Each row was made from one small tree. Brackets hold a mark, then the marks that hang from it, in alphabetical order. Every link used is in the known rows. Write each row's tree.
Known rows
{V {D {K S X} P W}}: [ 2.77 -1.01 -3.12 -0.36  0.64 -0.54 -5.18  2.64 -4.37  2.18  1.22  2.76
  2.54 -0.25  2.23  3.59 -1.23 -0.78  0.99 -2.28  1.44  0.16 -1.33]
{F B}: [ 2.83  0.27 -0.21 -0.50 -1.29 -2.90 -2.15 -0.68 -5.50 -0.51  2.28  1.50
  2.00 -1.88  1.50 -0.38 -0.34 -1.17  0.71  0.16 -0.72  0.36  0.26]
{V D}: [ 2.53  0.02 -0.16 -1.15 -1.50 -2.70 -1.41  0.43 -4.76  0.15  0.89  2.00
  1.81 -0.28  1.95 -2.53 -0.24  1.31 -0.32 -1.04  0.13 -0.94 -0.75]
{P {D {K {S {H {F B}}} X} W}}: [ 2.98  0.19 -1.23 -2.00 -0.01 -2.46 -4.70  2.11 -4.77  1.75  3.61  2.57
  2.56 -0.97  0.81  2.68 -0.72 -2.61  2.05 -0.97  0.99  2.09 -0.17]
{B {F H}}: [ 2.49  0.20  1.64 -2.48 -1.26 -3.72 -0.67  0.57 -4.81 -1.30  3.79  0.71
  1.40 -1.14  0.55 -0.39 -1.84  2.81 -0.95  0.41 -0.30  0.62  0.45]
{D {K {S {H F}} X} P V W}: [ 4.40 -0.35 -1.73 -1.70  1.09  0.65 -6.62  2.65 -2.04  2.43  5.00  2.56
  3.12 -1.85  0.31  5.67 -1.85  0.90  0.82 -1.84  1.63  2.17 -0.91]
{F B {H {S {K X} W}}}: [ 3.91 -0.97  0.37 -1.09 -0.36 -3.04 -3.68  2.15 -7.74 -0.94  3.37  0.26
  2.45 -1.79  2.23 -0.14 -1.74 -5.80 -0.01  1.61 -0.95  0.48  0.61]
{D K}: [ 2.38 -0.34  0.11 -1.18 -0.10 -3.42 -1.46 -0.46 -4.26 -0.20  2.07  2.30
  1.34 -0.30  0.04  0.04 -1.19 -0.91 -0.04 -1.51  0.59  0.10  0.13]
{D {K X} P V W}: [ 3.85 -1.62 -2.58 -0.38  0.63 -1.65 -4.31  1.85 -2.90  1.85  3.97  2.36
  3.15 -1.82  0.89  6.51 -1.32 -0.88  1.49 -2.21  1.17  1.65 -1.62]
{V {D {K {S W} X} P}}: [ 2.90  0.19 -2.56 -0.49  0.33 -0.80 -4.49  2.27 -4.66  1.56  1.16  2.43
  2.54 -0.59  2.15  2.09 -1.77 -1.57  0.91 -2.27  1.61 -0.73 -1.16]
{D {K {S H} X} P V W}: [ 4.19 -0.86 -2.33 -1.86  1.21  0.51 -6.36  3.20 -2.75  2.67  5.12  2.24
  2.66 -1.28  0.79  5.93 -1.52  0.10  1.33 -2.02  1.25  1.75 -1.26]
{A {F B {H S}}}: [ 3.38  0.17  1.87 -0.22 -1.44 -4.14 -2.75 -0.15 -6.55 -0.26  3.24  0.78
  1.71 -1.47  2.80 -1.22 -1.82  2.56  0.71  1.55 -0.52  1.07  1.40]
{P {D W}}: [ 2.54  0.16 -1.00 -1.90 -2.00 -3.65 -1.96  1.10 -5.01  0.49  2.26  1.78
  1.81 -1.14  2.11  2.16  0.43 -0.65  1.03 -0.48  1.03 -0.56 -0.93]
{B {F {H {S W}}}}: [ 3.16  0.50  1.93 -1.88 -1.26 -3.32 -2.34  1.89 -5.56 -0.75  3.91  0.31
  1.64 -1.57  1.93 -0.37 -2.29  0.22 -0.53  1.07  0.32  0.00  0.53]
{K {S {H F} W} X}: [ 3.29  1.27 -0.12 -2.03 -1.47  0.63 -5.76  3.14 -3.07 -0.38  4.64  1.86
  1.57 -2.32 -0.26 -0.12 -1.73 -1.48 -0.92 -1.00 -0.11  0.29 -0.42]
{X {K {S {H F}}}}: [ 3.21  0.19  1.11 -3.36 -0.74 -0.47 -4.80  1.17 -3.21 -0.43  4.01  1.90
  1.44 -1.42 -1.65 -2.25 -1.21  0.81 -1.36 -0.59  0.41 -0.18  0.92]
{K {S {H {F B}} W}}: [ 3.56  2.26  0.48 -2.26 -0.90  0.15 -5.52  1.11 -4.44  0.13  4.34  1.55
  1.87 -2.18  1.88  0.05 -1.11 -1.07 -0.12  0.19  0.43 -0.46  0.48]
{P {D {K {S H}}}}: [ 2.65  1.13  0.10 -3.21 -0.44 -3.10 -2.05  0.94 -5.08  1.27  2.68  2.05
  1.20  0.44  0.77  0.02 -0.67  0.64  1.23 -1.06  1.44  0.06  0.18]
{V {D P}}: [ 2.90  0.44 -0.82 -0.39 -1.10 -2.29 -1.47  0.21 -4.49  0.69  0.89  1.88
  2.14 -1.00  2.92 -0.14 -0.50  3.15 -0.62 -0.66  1.22 -1.18 -0.68]
{A F}: [ 2.56  0.58  1.24 -0.11 -1.86 -2.88 -1.94  0.05 -3.70 -1.06  3.30  1.90
  1.10 -0.94  0.86 -0.43 -1.58  3.51 -0.05 -0.91  0.13  0.01 -0.02]
{F B {H S}}: [ 3.53 -0.37  1.18 -1.28 -1.21 -4.00 -2.30 -0.24 -7.54 -0.06  2.09  0.48
  2.08 -1.87  2.50 -1.58 -0.93 -0.56  0.21  2.24 -0.86  0.71  1.38]
{S {H F} K W}: [ 3.78  1.43  1.90 -2.72 -0.09 -0.90 -3.27  1.78 -3.30 -1.38  5.47  1.53
  1.53 -1.09  0.97 -0.44 -1.37 -2.17 -2.59 -0.16  1.03 -1.19  0.23]
{H F {S {K X} W}}: [ 4.04 -0.37  1.45  0.48 -1.08 -1.32 -4.51  2.71 -4.29 -1.54  2.73  1.80
  2.61 -2.05 -0.13 -0.74 -2.57 -5.12 -1.26  0.07  0.43  0.17 -0.03]
{S H}: [ 2.89  0.71  0.87 -2.61 -1.09 -2.02 -1.48  0.81 -3.56 -0.33  4.38  1.50
  0.59 -1.01  0.75 -1.88 -0.28  2.16 -1.68 -0.42 -0.09 -0.20  0.15]

Write each row's tree
[ 3.67  0.18  0.50 -1.62 -1.18 -3.68 -3.27  0.50 -7.59 -0.03  2.93  0.25
  2.13 -2.29  3.63 -0.46 -0.84 -2.71  0.42  2.07 -0.44 -0.37  1.08] | {F B {H {S W}}}
[ 3.58  0.01 -0.36 -3.03 -0.62 -2.68 -2.83  2.26 -4.20  1.64  3.96  2.03
  2.35 -0.19 -0.35  1.05 -1.08 -0.04  2.49 -1.92  0.60  1.79 -0.93] | {P {D {K {S H} X} V}}
[ 3.97 -0.24  0.96 -1.72 -0.20 -3.20 -3.35  1.15 -8.01 -0.78  3.04  0.18
  2.35 -1.44  3.13 -0.33 -1.39 -4.69 -0.04  2.16 -0.30 -0.46  1.10] | {F B {H {S K W}}}
[ 3.96 -0.37 -2.13 -1.26  1.03 -0.07 -5.89  1.39 -3.88  2.35  2.91  2.39
  3.11 -1.19  1.82  6.87 -1.41  0.09  1.88 -1.55  1.97  0.52 -1.02] | {D {K S} P V W}
[ 3.31  0.85 -0.91 -1.64  1.12 -0.27 -5.35  1.54 -3.54  2.62  2.14  2.89
  2.39 -0.19  2.88  2.14 -1.09  2.26 -0.34 -1.29  2.57 -0.39 -0.24] | {V {D {K {S {H F}}} P W}}
[ 3.55  0.94  0.06 -3.22 -0.25 -0.47 -6.20  1.31 -4.27 -0.06  5.11  1.52
  2.04 -2.24  0.30 -0.72 -1.11 -2.61 -0.18 -0.28  0.53 -0.78  0.84] | {X {K {S {H {F B}} W}}}
[ 3.49  1.31 -0.27 -1.52 -1.14  0.32 -6.13  2.68 -4.01 -0.14  4.73  1.67
  2.03 -2.72  0.59  0.22 -1.54 -2.53  0.03 -0.53 -0.45  0.80 -0.12] | {K {S {H {F B}} W} X}
[ 3.65 -1.06  0.03 -0.11 -0.85 -1.45 -4.10  3.49 -5.21 -1.17  2.89  1.40
  2.02 -1.35  0.74 -0.36 -2.08 -6.31 -0.51 -0.28 -0.06 -0.32 -0.51] | {H {S {K X} W}}
[ 3.51  1.00 -0.75 -2.74 -0.77 -2.92 -3.26  1.21 -5.26  1.51  2.71  1.95
  2.79 -0.50  1.47  2.76 -1.07 -2.06  3.19 -1.69  1.67 -0.27 -1.03] | {P {D {K {S W}} V}}
[ 2.25 -1.86 -1.99 -0.66  0.18 -2.36 -3.67  2.03 -3.63  0.41  3.09  2.59
  1.63 -0.81  0.01  3.01 -1.11 -3.78  0.49 -2.33  0.08  1.16 -0.95] | {D {K X} W}
[ 3.46  0.94  0.80 -3.22  0.18 -1.10 -2.79  2.39 -4.29 -1.20  5.49  1.18
  0.93 -0.50  1.57 -0.12 -0.91 -3.01 -1.98 -0.47  0.67 -1.68 -0.09] | {S H K W}
[ 3.49  2.13  0.94 -1.96 -0.94 -1.84 -3.56  0.32 -3.91 -0.09  5.21  1.51
  1.86 -2.65  2.36 -0.40 -0.67 -0.92 -0.91  0.29  0.45 -0.38  0.48] | {S {H {F B}} W}
[ 3.25 -0.75  0.58 -2.14 -0.15 -1.40 -2.12  2.79 -3.62 -1.51  5.09  1.51
  1.02 -0.31 -0.99 -1.47 -1.12 -1.66 -2.00 -0.88 -0.74  0.80 -0.26] | {S H {K X}}
[ 3.92 -0.35  2.83  0.18 -0.96 -1.95 -3.00  0.85 -4.46 -1.37  1.37  2.04
  2.51 -1.14 -0.38 -2.43 -2.10 -2.04 -1.53  0.82  0.59  0.42  0.74] | {H F {S K}}
[ 3.33  1.10 -1.08 -1.15  0.52 -0.36 -4.89  2.21 -3.54  1.75  2.76  2.64
  2.51 -0.85  1.92  0.84 -1.95  0.55 -0.29 -1.82  1.97 -0.14 -0.59] | {V {D {K {S {H F} W} X} P}}
[ 3.09  0.33 -0.41 -4.04 -0.55 -0.27 -5.33  2.39 -4.07 -0.10  5.10  1.34
  1.09 -1.35  0.09 -0.66 -0.99 -1.95 -0.66 -0.96  0.58 -1.66  0.24] | {X {K {S H W}}}
[ 4.11  0.09 -2.43 -0.73  0.44 -0.18 -5.48  2.20 -3.63  1.48  3.56  2.04
  3.08 -1.96  0.66  5.46 -2.34 -1.90  1.92 -2.21  1.28  0.68 -1.37] | {D {K {S W} X} P V}
[ 3.38  0.88  0.52 -3.60 -0.69 -0.18 -5.80  1.84 -3.26 -0.39  5.07  1.65
  1.50 -1.86 -0.48 -1.19 -1.33 -1.24 -1.13 -0.71  0.94 -1.28  0.54] | {X {K {S {H F} W}}}
[ 3.54 -1.70  1.48 -1.50 -0.78 -3.01 -2.24  2.13 -6.23 -1.32  2.46  0.68
  1.64 -0.79 -0.10 -1.71 -1.82 -2.14 -1.45  1.07 -0.92  0.85  0.60] | {F {H {S {K X}}}}
[ 3.77  0.41  1.78  0.90 -1.71 -2.76 -3.51 -0.58 -5.13 -0.17  1.23  1.88
  2.86 -2.54  1.25 -2.16 -1.36 -1.05  0.12  1.37  0.00  1.17  1.06] | {H {F B} S}
[ 3.98  1.58  1.50 -2.08  0.39 -1.19 -3.67  1.14 -4.30 -1.18  5.48  1.38
  2.10 -1.57  1.84 -0.35 -1.11 -3.33 -1.51  0.37  0.59 -0.51  0.52] | {S {H {F B}} K W}
[ 3.31 -0.48 -1.11 -2.45 -0.51 -4.13 -2.21  0.87 -4.59  1.78  3.00  2.19
  2.77 -0.43  1.62  3.72 -0.06 -1.25  2.71 -1.65  1.53  0.63 -1.30] | {P {D K V W}}
[ 3.41  2.27  1.08 -2.69 -1.25  0.34 -5.33  1.78 -3.63 -0.09  4.28  1.73
  1.36 -1.83  1.10 -0.27 -1.38 -0.05 -1.07 -0.31  0.87 -0.98  0.19] | {K {S {H F} W}}
[ 3.41  1.67  1.13 -2.02 -0.89 -0.36 -4.56  0.50 -4.42  0.00  3.45  1.86
  1.83 -1.68  0.54 -1.23 -1.05  1.13 -0.33  0.40 -0.15  0.72  0.87] | {K {S {H {F B}}}}
[ 3.26 -1.24  2.09 -1.30 -0.70 -3.14 -1.80  2.80 -5.33 -1.67  3.62  0.59
  1.92 -0.64 -0.45 -1.06 -3.01 -0.91 -0.99  0.77 -0.66  1.76  0.47] | {B {F {H {S {K X}}}}}
